Each row was made from one walk, in order. Every step used is in the known rows, and no mark comes twice. Write each row's walk.
In the rows, zero is written as 128.
Known rows
S -> R -> A -> Z -> V -> C: [140  77 101 129 171 104 154 114  86 115 106 122 132 139 127 101  99 121
 114 155 134 113 160 131 126  90  91  90 132 180 111 110 111 131 140 138
 172  87 124 126 115 114 122 130 132]
B -> S -> R -> A -> D: [136 112  81 126 117 108 122 136  83 154 112 143  76 117 141  99 118 100
  95 131 196 129 115  87 102 103 112  69 115 140  85 130 116 127 195 114
 134  82 145 119 123 142 106 124 202]
Z -> L -> B -> S: [184  62  90 203  72 135  95 104  90 125 122 102 126 165 167 120  93 138
 117 175 118  83 140 102 118 147 115 101 120 118  85  99 123 121 165 123
 112 125 102 141 115 144  75 123 151]
C -> V -> Z -> A -> Q: [157 122 117  98 122  86 136  55 146 140 134 133 204 162 151  96  52 111
 123 153 104 196 149 161 122 145 134 127 142 173 137 100 109 179 176  92
 188 185 128  93 109 104 109 103  57]
B -> S -> R: [161  94  84 143  79 114 116 136 106 129  95 141  96 135 143 121 101 126
 100 145 172 144 121  95 107 112 117  83 131 128  89 115 131 119 179 134
 135  88 136 127 141 141 108 115 191]
Z -> A -> R: [168 117 109 100  58 112 124  89 113 122 131 125 129 148  91  83  79 139
 130 164 148  98 152 152 116 118 103  93 131 128 140 159 149 101 163 139
 192 146 159 112 108 123  92 129 117]
P -> N -> V -> C: [191 159 148 164  94 112 109 107 124 127 168 106 175 198 103 167 124 131
 116 149 112 134 144 145 128 109  94 132 168 109 148  87 137 167  47 164
 159 103 152 123 132 127 109 121 148]
C -> V -> N -> P: [208 158 153  86 148 124 109  86 167  95 136 117 190 147 141 149  80 142
 127 168  98 177 187 188 108 143  82 154 142 125 131  71  92 193 146 137
 213 187 118 124 121 132 135 116 107]
Y -> P -> N -> V: [193 195 133 145  44 121 114 130 155 140 167  97 148 155  97 180 122 130
 111 122 130 147 132 153 127 127 107 137 179  81 126 106 130 186  25 170
 166  78 194 143 136 154 147 144 169]
R -> A: [145 150  94 127 129 127 124 138  96 145 154 109 118 120 117 117 123  95
 109 150 153  74 150 154 125  87  76 113 125 146 106 152 135 108 156 114
 160 118 149 147 117 138 136 128 149]
R -> A -> E: [125 160 109 102 147 106 144 120  78 151 169 115 100 115 113  90 131  77
 120 137 176  66 145 131 116  91  82 115 121 138  97 154 160 107 186 101
 170 110 152 121  99 142 120 142 150]
D -> A: [150 152 136 106  96 109  93  98  87 150 160  89 126 118 150 133 124  91
 109 154 148  85 129 127 132  85  91 142 134 128 111 154 139 107 152 119
 168 106 211 121 126 160 109 109 118]
B -> S -> R -> A -> Z: [133  93  83 133 114 123 137 147  84 136  99 129  96 114 144 102 102 112
 101 131 182 113 116 103 113 113 115  85 125 142  96 127 116 126 192 112
 106  71 123 135 141 135 108 111 181]
C -> V -> N -> P -> Y: [216 175 162  83 137 137 106  87 168 100 152 106 180 136 135 163  76 142
 113 160 114 177 200 181  97 156  83 165 153 104 120  60  83 211 123 142
 213 179 127 120 132 138 153 125 106]
P -> Y: [184 168 131 122  71 136 102 122 127 128 172  90 117 121 110 152 101 116
  87 149 173 104 172 128 114 132  86 159 155  80 103 112 131 140  86 144
 170 113 181 135 151 159 156 138 142]
L -> Z -> V -> N -> P -> Y: [188 119 133 127 159 137 109 121 150 124 134 101 138 152 110 157 132 159
 140 146 104 101 229 157 146 189  70 115 154 103 113 101 102 206  77 144
 191 117 123 136 137 142 123 131 106]
B -> L -> Z -> V: [172  51  82 145 107 133  99 159 109 150 103 130 130 190 119 127 120 134
 147 139  74 109 155 107 144 166 101 105 125 111 100 145 124 165 104 117
 133  80 123 156 134 123 103 105 136]
C -> V -> N: [193 140 142  93 141 132 113  80 151 106 117 117 196 147 142 144  90 138
 120 182 112 151 167 176 119 139  85 168 139 141 126  86 109 167 137 134
 185 189 130 121 119 126 119 101  99]
P -> N -> V -> Z -> L: [188 145 123 206  80 110  99  98 133 135 170  74 183 207 152 151 100 109
 120 133 131 133 142 132 132 115 112 121 166 116 133  89 127 175  66 153
 127  87 128 125 123 119 104 126 135]
B -> L -> Z -> V -> N -> P: [193  80 109 127 126 139 101 148 131 129 107 125 139 180 128 141 112 140
 156 134  69 129 182 131 137 181  87  94 133 105 107 121  97 197 111 129
 145  96 101 153 142 130 119 107 130]
N -> V -> Z -> L -> B: [168  93 101 217  83 129 108  96 105 140 149  89 186 205 174 146  85 115
 131 134 154 135 149 136 134 109 101 135 146 141 105  77 111 165 128 136
 122 112 122 122  92 128  90  99 131]
Y -> P -> N: [187 189 138 130  47 116 112 124 165 124 161  94 135 137 104 167 117 126
 109 134 120 130 131 151 125 134 102 122 173  86 126 125 138 166  45 160
 172  88 184 147 154 151 157 157 155]
A -> Z -> V -> C: [141  70 152 100 166  97 124  96 119  91 113 106 194 158 123  99 107 138
 140 169  96 113 160 137 158 140  92 150 140 140 169  94 123 137  80 132
 162 121 101 159 137 121 117 108  80]
A -> E: [142 146 132  99 121  89 131  96 101 122 161 116 119 136 122  94 120  94
 129 147 174  96 144 112 124 113  92 137 134 106 111 133 182 102 157 115
 182 114 163 112 111 150 101 137 143]
P -> N: [183 165 135 152  79 108 101 116 140 122 172  94 135 159 119 144 120 123
 110 156 123  93 147 136 136 124  92 121 159  92 144 126 161 138  77 143
 158 103 160 134 148 137 116 139 149]
Z -> L -> B: [192  73  94 204  84 134  99  92  94 116 140  88 144 172 162 122  89 136
 118 185 111  67 158 122 128 133 100 118 126 122  94 103 130 109 139 131
 143 132 124 137 104 144  82 135 135]
Z -> L: [200  93 100 176 103 118  95  99 108 109 126  82 164 163 154 108  82 107
 107 182 108  95 154 130 122 113 108 120 127 126 101 117 129  89 115 143
 160 116 128 152 119 138 111 142 121]
S -> B -> L -> Z -> A -> Q: [199  74  70 141  78 133 155 149  78 142 119 133 107 176 122 112  94 145
 126 128  98  99 147 106 131 179 142  66 120 132  92 139 105 163 168  92
 118 116 164 109 123 123  57 127 146]
N -> P: [190 161 132 119 108 107 100 131 147 101 174 108 132 140 129 134  95 122
 123 141 124 144 182 158 113 116  82 116 145  88 130 106 122 143 138 139
 214 122 141 148 132 154 150 144 156]
S -> R: [174 105  92 151  96 107 127 119 109 111 117 122 116 143 138 126  90 121
  99 159 160 126 154 120 119  87  95 100 140 135  95 118 144 104 144 150
 186  93 171 113 120 137 112 136 170]
B -> L -> Z -> A: [185  76  80 138  78 135 125 145  96 157 103 129 136 175 111 111  85 123
 134 140  86 110 146 141 133 169 112  90 133 111  99 163 120 164 141 100
 136 100 147 135 140 123  93 108 125]
L -> B -> S: [149  93 100 164  56 137 106 127  99 141 137 133  93 141 142 140 123 155
 124 154 156  88 131 107 130 150  94 117 129 107 103 109 144 144 190 107
 112 133 126 129 127 153  78  99 178]
S -> R -> A -> D: [144 131  87 129 146  99 134 117  82 142 138 125  93 122 136  99 112  90
  93 143 193 109 145 111 114  76  90  85 119 149  92 135 124 111 167 126
 184  86 187 103  96 138 112 147 183]
N -> P -> Y: [203 191 147 112  90 123  95 130 151 108 196  92 113 124 115 154  90 122
 103 128 144 146 199 148  98 136  83 135 160  60 113  91 107 172 105 147
 214 113 158 139 150 165 178 157 157]
V -> Z -> L: [162  88 109 181 102 109 101  83 130 110 128  74 188 177 187 112  65  84
 123 150 137 130 143 138 126 106 103 102 136 161 107 109 115 121 147 128
 136 122  99 136 131 113 131 119  93]
R -> A -> Z: [121 133 116 114 153 128 142 137  88 129 149  88 141 106 127  98 110  97
 116 140 161  52 141 155 144 105  80 140 127 135 135 149 128 112 146  99
 127 101 137 156 129 135 123 116 127]
Z -> L -> B -> S -> R: [190  48  76 214  72 131 105 103  85 123 108 108 112 169 172 118  82 141
 111 173 126  93 138  91 112 136 120  84 122 130  70  92 120 121 174 132
 119 107 107 127 110 140  72 130 164]
Q -> A: [146 151 132 116 124 100  98 119  87 147 173 105 119 148 142 127 106 101
 107 166 184  76 140 155 144  76 110 102 125 146 132 117 177  71 137 128
 191 113 209 124 106 164 146 127 116]
R -> A -> Z -> L: [143 108 106 143 158 130 136 125  78 123 139  73 158 120 144  86  92  88
 113 153 138  46 143 146 135 109  96 128 121 144 119 140 114 100 140 104
 121  98 117 162 121 130 115 127 115]
L -> Z -> V -> N: [166  87 114 137 165 132 114 115 135 128 105 109 155 164 119 139 142 158
 149 165 100  81 201 153 167 171  73 114 141 135 120 124 128 164  92 134
 167 125 123 138 124 131  93 111  98]
B -> L -> Z: [169  77  88 148  93 146 109 166  98 141 109 121 132 175 126 134 107 118
 136 130 101  95 135 117 138 152  98 109 128  98  95 157 127 147 127 109
 114  75 147 145 148 129 104  96 148]
A -> Q: [144 161 135  98 123  93 126  99 108 118 163 124 144 115 133 103 107  99
 113 154 142 111 144 103 155 124 114 124 134 122 139 126 155  82 139 113
 156 115 170 116 129 164 103  97 122]
E -> A: [141 151 118 102 109 112  96 115 106 150 126  84 157 148 141 125 115 120
 121 144 169 113 136 128 130  87 104 129 117 141 147 155 159  95 134 108
 151 130 203 112 113 162 104 111 115]
D -> A -> Z -> L: [149 110 147 121 124 113 102  85  69 126 146  52 165 118 179 102  92  87
 115 156 133  59 124 119 143 111 114 157 131 128 125 143 118 101 136 108
 126  83 178 135 131 154  88 108  82]
C -> V -> Z -> A: [168 108 107 113 111  97 125  64 153 139 125 125 204 177 148 110  54 122
 123 157 106 193 153 180 112 135 119 132 145 171 127 102 107 191 170 102
 196 188 122 107 108  95 116 115  69]

Write each row's walk
[200  68  69 143  84 131 139 149  78 145 120 124 105 186 124 109 106 142
 124 127 121  99 143 107 122 174 132  73 115 120  90 142  98 178 158  93
 134 119 177 112 114 119  56 145 164] | S -> B -> L -> Z -> A -> D
[218 206 180  93 113 143 107 101 161  87 164  83 143 109 132 167  89 125
 113 150 156 134 213 176 109 149  55 137 162  82 120  78  91 182 114 157
 191 147 131 130 162 162 172 133 131] | V -> N -> P -> Y
[154 108 115 123 124 108 110  87 153 122 132 115 200 177 164 131  75 116
 126 148 119 179 142 158 117 119 105 150 138 160 124  95 115 172 156 112
 176 164 122 118 115 102 128 101  91] | C -> V -> Z
[200 134 147 100 148 108  92  91 168 102 131 115 151 148 129 137 118 147
 143 174  98 151 219 156 136 149  65 116 145 127 135  79 105 175 101 159
 218 158  95 153 121 142 146 137 112] | Z -> V -> N -> P
[128 162 110 102 157 105 115 120  88 158 169 111 116 113 124  91 137  75
 105 141 185  80 139 129 128  93  80 117 112 132 118 153 127 113 154 102
 171 115 177 130 101 144 120 136 159] | R -> A -> D
[137 106  90 137 141 119 156 132  82 119 121 106 117 115 137 102  90 106
 104 141 173  86 146 132 128  85  90 103 134 153 104 132 125 111 161 122
 151  74 154 123 120 130 115 130 158] | S -> R -> A -> Z
[195 170 125 177  49 119 110 108 158 133 156  77 176 178 134 172  96 113
 118 117 120 159 128 150 122 128 117 118 179 105 114  94 108 195  35 169
 147  74 157 141 134 136 149 145 142] | Y -> P -> N -> V -> Z -> L
[209 150 158  96 134 120  90  91 170 108 146 106 138 139 122 149 114 150
 131 165 110 151 229 150 125 162  66 129 152 107 125  69  97 195  77 165
 216 150 104 150 133 150 164 144 110] | Z -> V -> N -> P -> Y
[210  60  60 160  65 145 144 160  83 139 112 124 108 189 119 124  98 154
 127 133 101  93 149 126 119 169 127  74 121 129  83 140 103 174 160 100
 126 119 159 123 122 113  67 141 158] | S -> B -> L -> Z -> A
[173 131 175  83 155 122 117  98 148  85 143  80 167 121 133 120  97 142
 135 151 130 114 205 148 150 176  79 162 159  94 159  77  97 185  70 139
 165 121 102 155 149 147 140 125  90] | A -> Z -> V -> N -> P -> Y
[130 139 143  90  80 118  85  97  75 128 161  93 111 125 138 126 123 107
 130 142 176  56 113 103 124  72  88 128 119 123 126 171 153  81 170 142
 154  87 207 107 118 150  90  98 126] | D -> A -> R
[157  73 107 205  86 120 105  77 119 114 139  79 173 184 196 125  71 106
 133 152 136 107 145 131 132 122  96 101 136 157 101  98 119 140 168 120
 122 131  96 123 119 118 106 114 104] | V -> Z -> L -> B
[190 170 128 173  75 115 102 123 128 140 179  97 151 184 113 160 127 129
 113 140 135 116 146 136 137 115  99 142 168  86 143 104 151 162  51 154
 150  90 169 131 122 139  99 127 166] | P -> N -> V
[197  67  69 142  78 132 156 149  73 141 120 128  95 187 115 109 102 143
 134 124 116  89 147 110 116 173 132  72 120 124  76 142 119 174 176  91
 134 113 161 107 113 116  56 147 158] | S -> B -> L -> Z -> A -> E
[178 189 138 155  42 117 115 119 165 139 164  89 164 165 118 180 111 118
 119 107 139 163 127 156 130 125 106 128 184 100 127 102 122 204  39 162
 152  79 174 137 143 141 155 134 152] | Y -> P -> N -> V -> Z
[128  91  84 161  86 126 141 118  67 155 135 145  56 130 142 117 121 137
 121 140 186  81 128  88 111 130  98  80 122 129  72 113 146 148 233 101
 123 103 130  97 104 146  67 120 199] | L -> B -> S -> R -> A -> E
[164 113 165  88 166 113 118  96 147  80 128  89 180 130 141 107 100 144
 148 157 114 113 193 153 160 165  78 151 148 113 168  86 106 166  90 134
 167 128  92 162 139 140 125 117  93] | A -> Z -> V -> N -> P
[154 109 100 124 127 105 157 101  95 156 135 121 130 153  95  86 107 128
 137 146 127  78 170 159 141 166 108  98 143 121 110 162 158 149 155  91
 187 122 171  98 109 132  62 137 102] | L -> Z -> A -> E
[128 134 157  92 117 111 109  98  78 131 155  68 150 104 161 112 110  95
 118 143 157  63 120 128 150 105  98 166 138 120 140 151 132 112 142 104
 132  87 198 129 137 157  95  96  96] | D -> A -> Z
[141  84  75 176  74 139 128 131  77 151 125 142  65 134 145 135 117 149
 114 145 170  89 132 102 116 126  94  81 125 134  77 112 130 149 218 109
 117 110 129 112 113 145  80 111 199] | L -> B -> S -> R -> A
[156  50  86 215  76 118 112  84 108 120 111  97 146 180 204 122  65 114
 124 142 151 133 132 106 116 122 114  71 134 164  81  88 106 149 198 120
 105 110  83 112 124 113  98 113 133] | V -> Z -> L -> B -> S -> R
[178  59  65 211  89 137 114 110  68 139 113 110 100 156 168 113  90 129
 106 169 131  78 139  99 106 126 114  72 114 145  62 105 110 125 191 122
 116 105 103 131 105 136  78 133 168] | Z -> L -> B -> S -> R -> A
[155  57 108 142 169 113 116 119 119 130 105 127 162 192 101 134 142 157
 146 165  72 102 187 148 155 152  86 104 137 148 122 119 130 157  83 135
 185 118 123 140 123 118  98 114  96] | L -> Z -> V -> C
[132 165 145  91 153  78  89 101  76 158 187 107 116 142 149 102 120  82
 103 154 216  83 130 129 147  85 116 102 112 134 144 118 170  75 133 116
 200 111 237 104  91 170 129 134 125] | Q -> A -> D
[153  62  99 202  77 122 100  85 116 124 124  90 158 180 199 121  75 111
 131 144 141 120 131 116 123 132 109  90 132 155  94  95 110 148 186 113
  98 126  75 128 129 118 102 105 117] | V -> Z -> L -> B -> S
[150  71  81 179 131 128 152 116  65 120 122  95 113 133 157 101  78 119
 109 153 155  66 150 120 127 102  98  93 127 154  90 117 116 119 173 121
 136  80 135 118 103 129  89 136 155] | S -> R -> A -> Z -> L -> B
[129  89 119 137 117 128 104 108  74 140 104  63 168 150 179 100  92 138
 131 140 161  78 116  99 139 131 135 129 111 133 150 132 132 112 151  85
  75 115 150 119 116 160  59  98 103] | E -> A -> Z -> L -> B -> S
[119 135 139  89 135 115 113 116  97 129 121  64 180 134 151 105 101 122
 129 133 175  88 126 128 150 103 113 154 124 134 175 153 151 102 122  91
 115 115 191 120 123 160  91  97  94] | E -> A -> Z
[150  96 157  95 161 116 122  92 135  89 112  89 185 129 141 105 107 139
 142 170 125  94 176 144 171 161  78 162 145 125 167  98 120 144  86 129
 144 128 103 158 138 134 110 104  84] | A -> Z -> V -> N
[194 184 147 136  60 117 119 117 150 129 156 103 166 169  92 184 120 133
 115 130 111 164 129 161 120 121 104 127 180  98 129  93 119 192  21 177
 173  87 179 138 142 144 154 138 153] | Y -> P -> N -> V -> C
[171 163 133 183  74 110 104 110 142 140 178  88 171 195 139 160 115 114
 123 120 147 137 140 140 139 113  99 127 172 111 145  96 138 184  68 146
 131  91 145 121 131 122 109 116 147] | P -> N -> V -> Z
[151 139 179  70 152 106 100  79 110 119 152  73 156 109 162 118 113 115
 138 147 123 100 167 139 150 134  85 154 144 124 150 117 101 160 126 121
 168 110 153 135 133 157 112 107  77] | D -> A -> Z -> V -> N -> P
[133  72  78 132 128 112 129 142  91 141  92 139  95 124 137  96 113 124
 110 138 158 123 130  94 119 122 116  80 124 151  99 118 112 141 172 117
 123  76 104 144 129 130 108 118 171] | B -> S -> R -> A -> Z -> V
[120 136 125  89  96 122  89 118  94 130 123  87 140 156 131 118 115 137
 140 132 196  81 119 103 121  71 103 114 104 136 160 173 171  68 150 131
 137 114 197  97 102 153  86 100 127] | E -> A -> R
[124 174 133  76 131  94 111  97  97 152 140  97 157 127 148 107 112 109
 120 138 165 115 130  99 147 100 128 118 114 147 161 152 161  80 144  90
 138 123 210  88 111 176  88  91  99] | E -> A -> Q
[171 100  90 142 112 123 140 116 112 154 122 116 145 156  98 109 101 141
 127 156 108  83 177 179 148 163 103  98 146 126 115 161 136 149 136 103
 178 130 170 118 122 128  76 127 101] | L -> Z -> A
[172  41  94 139 126 129 104 146 104 139  92 138 150 202 113 133 119 135
 149 148  57 127 152 114 137 160  98  96 125 127 104 130 114 170 100 126
 140  89 110 152 139 113 111  98 120] | B -> L -> Z -> V -> C
[140 127 124 112  95  79 147  58 128 141 146 112 162 156 146  78  67  86
 135 135 163 150 149 156 123 126 106  95 149 158 123 132 142 157 195  97
 177 151 129  94 119 112 113 131  81] | V -> Z -> A -> E
[125 138 139 102 110 108  90 121  73 127 171 107 103 156 129 117 107 115
 128 154 211  46 123 132 135  62 108  85 110 144 143 135 189  43 151 149
 176  96 206 108  97 154 129 113 125] | Q -> A -> R
[157  65 125 173 117 131 123  99  87  93 134  69 173 147 168  96  74 131
 128 167 126  48 145 125 155 152 106 152 134 111 134 105 126 113 123 110
 107 109 116 147 123 140  71 115 110] | A -> Z -> L -> B
[173 154 120  87  93  81 147  71 113 143 149 135 145 120 108  73  74 111
 109 171 116 132 162 146 142 148 129  99 142 137 140 138 140 113 158 100
 192 156 171 103 116 145  93 122  89] | Z -> A -> Q
[151  75  85 178  57 132 119 123  91 136 119 141  78 145 149 137 110 158
 116 152 165 101 132  95 122 137  99  92 131 120  87 101 138 146 200 118
 123 112 134 110 118 148  71 107 195] | L -> B -> S -> R
[156 118 100 122 128 105 154 105 103 154 135 124 146 139 101  90  99 131
 127 152 105  89 173 155 161 177 122  90 143 131 128 158 140 138 143  90
 169 123 177 100 122 139  63 111  90] | L -> Z -> A -> Q
[143 137 160  68 169 111 102  98 129 119 115  69 187 137 154 110 107 144
 148 138 145 123 172 139 150 134  99 138 128 137 185 117 118 149 108 111
 151 135 146 127 118 159 106 110  76] | E -> A -> Z -> V -> N -> P
[156  40 107 181 106 128 130 106  78  99 105  85 145 144 176  93  68 137
 121 158 143  72 130  99 139 152 121 119 131 119 113  97 116 122 152 114
  90  86 104 137 130 137  62 112 136] | A -> Z -> L -> B -> S -> R
[159 110 100 123 135 106 133 103 103 164 133 117 141 151 103  88 113 126
 124 149 133  93 168 157 150 169 106  97 135 118 125 159 131 153 131  93
 188 126 192 104 110 135  62 133 109] | L -> Z -> A -> D
[183  67 100 134 120 144 104 142 117 138  91 125 142 180 128 136 119 137
 151 146  77 109 165 121 147 177  88 106 129 115 102 133 112 176 106 125
 127  95 111 151 140 124 107  95 121] | B -> L -> Z -> V -> N
[154  89  93 131  99 130 138 120 103 136 119 116 131 164  89 101 104 153
 142 148 131  62 163 160 142 151 100  86 133 123 126 173 148 127 146 121
 168 114 168 107 116 120  60 117 111] | L -> Z -> A -> R
[134 111  78 127 112 107 140 135  78 150 111 147  69 120 134  99 115 102
 103 130 192 121 117  90  96 104 115  69 119 142  71 131 136 123 215 114
 134  80 128 113 123 139 105 128 194] | B -> S -> R -> A -> E
[156 116 116  97 129  84 119  54 149 145 135 126 203 174 153  95  63 109
 123 149 125 198 145 163 113 141 123 134 136 162 135 101 102 193 169  93
 204 187 140  95  99  99 106 120  76] | C -> V -> Z -> A -> D
[198  42  62 164  90 143 123 171  94 132 108 126 103 201 125 137 125 162
 137 132  90  93 156  97 131 166 118  82 116 127  83 125 105 175 132 116
 127 104 139 141 118 115  76 137 163] | S -> B -> L -> Z -> V
[162  84  93 214  72 131 102 104 100 148 135 100 173 199 174 143  89 118
 130 127 161 145 131 120 127 119 115 121 142 138  97  73 103 173 147 129
  99 105 103 125 103 129  85  89 145] | N -> V -> Z -> L -> B -> S
[157 120  74 148 123 116 141 131  88 134 127 122  98 127 129 120 100 105
  96 150 167 103 153 134 113  71  87  83 129 159  81 136 132 109 170 136
 178  88 165 118 109 132 123 141 174] | S -> R -> A
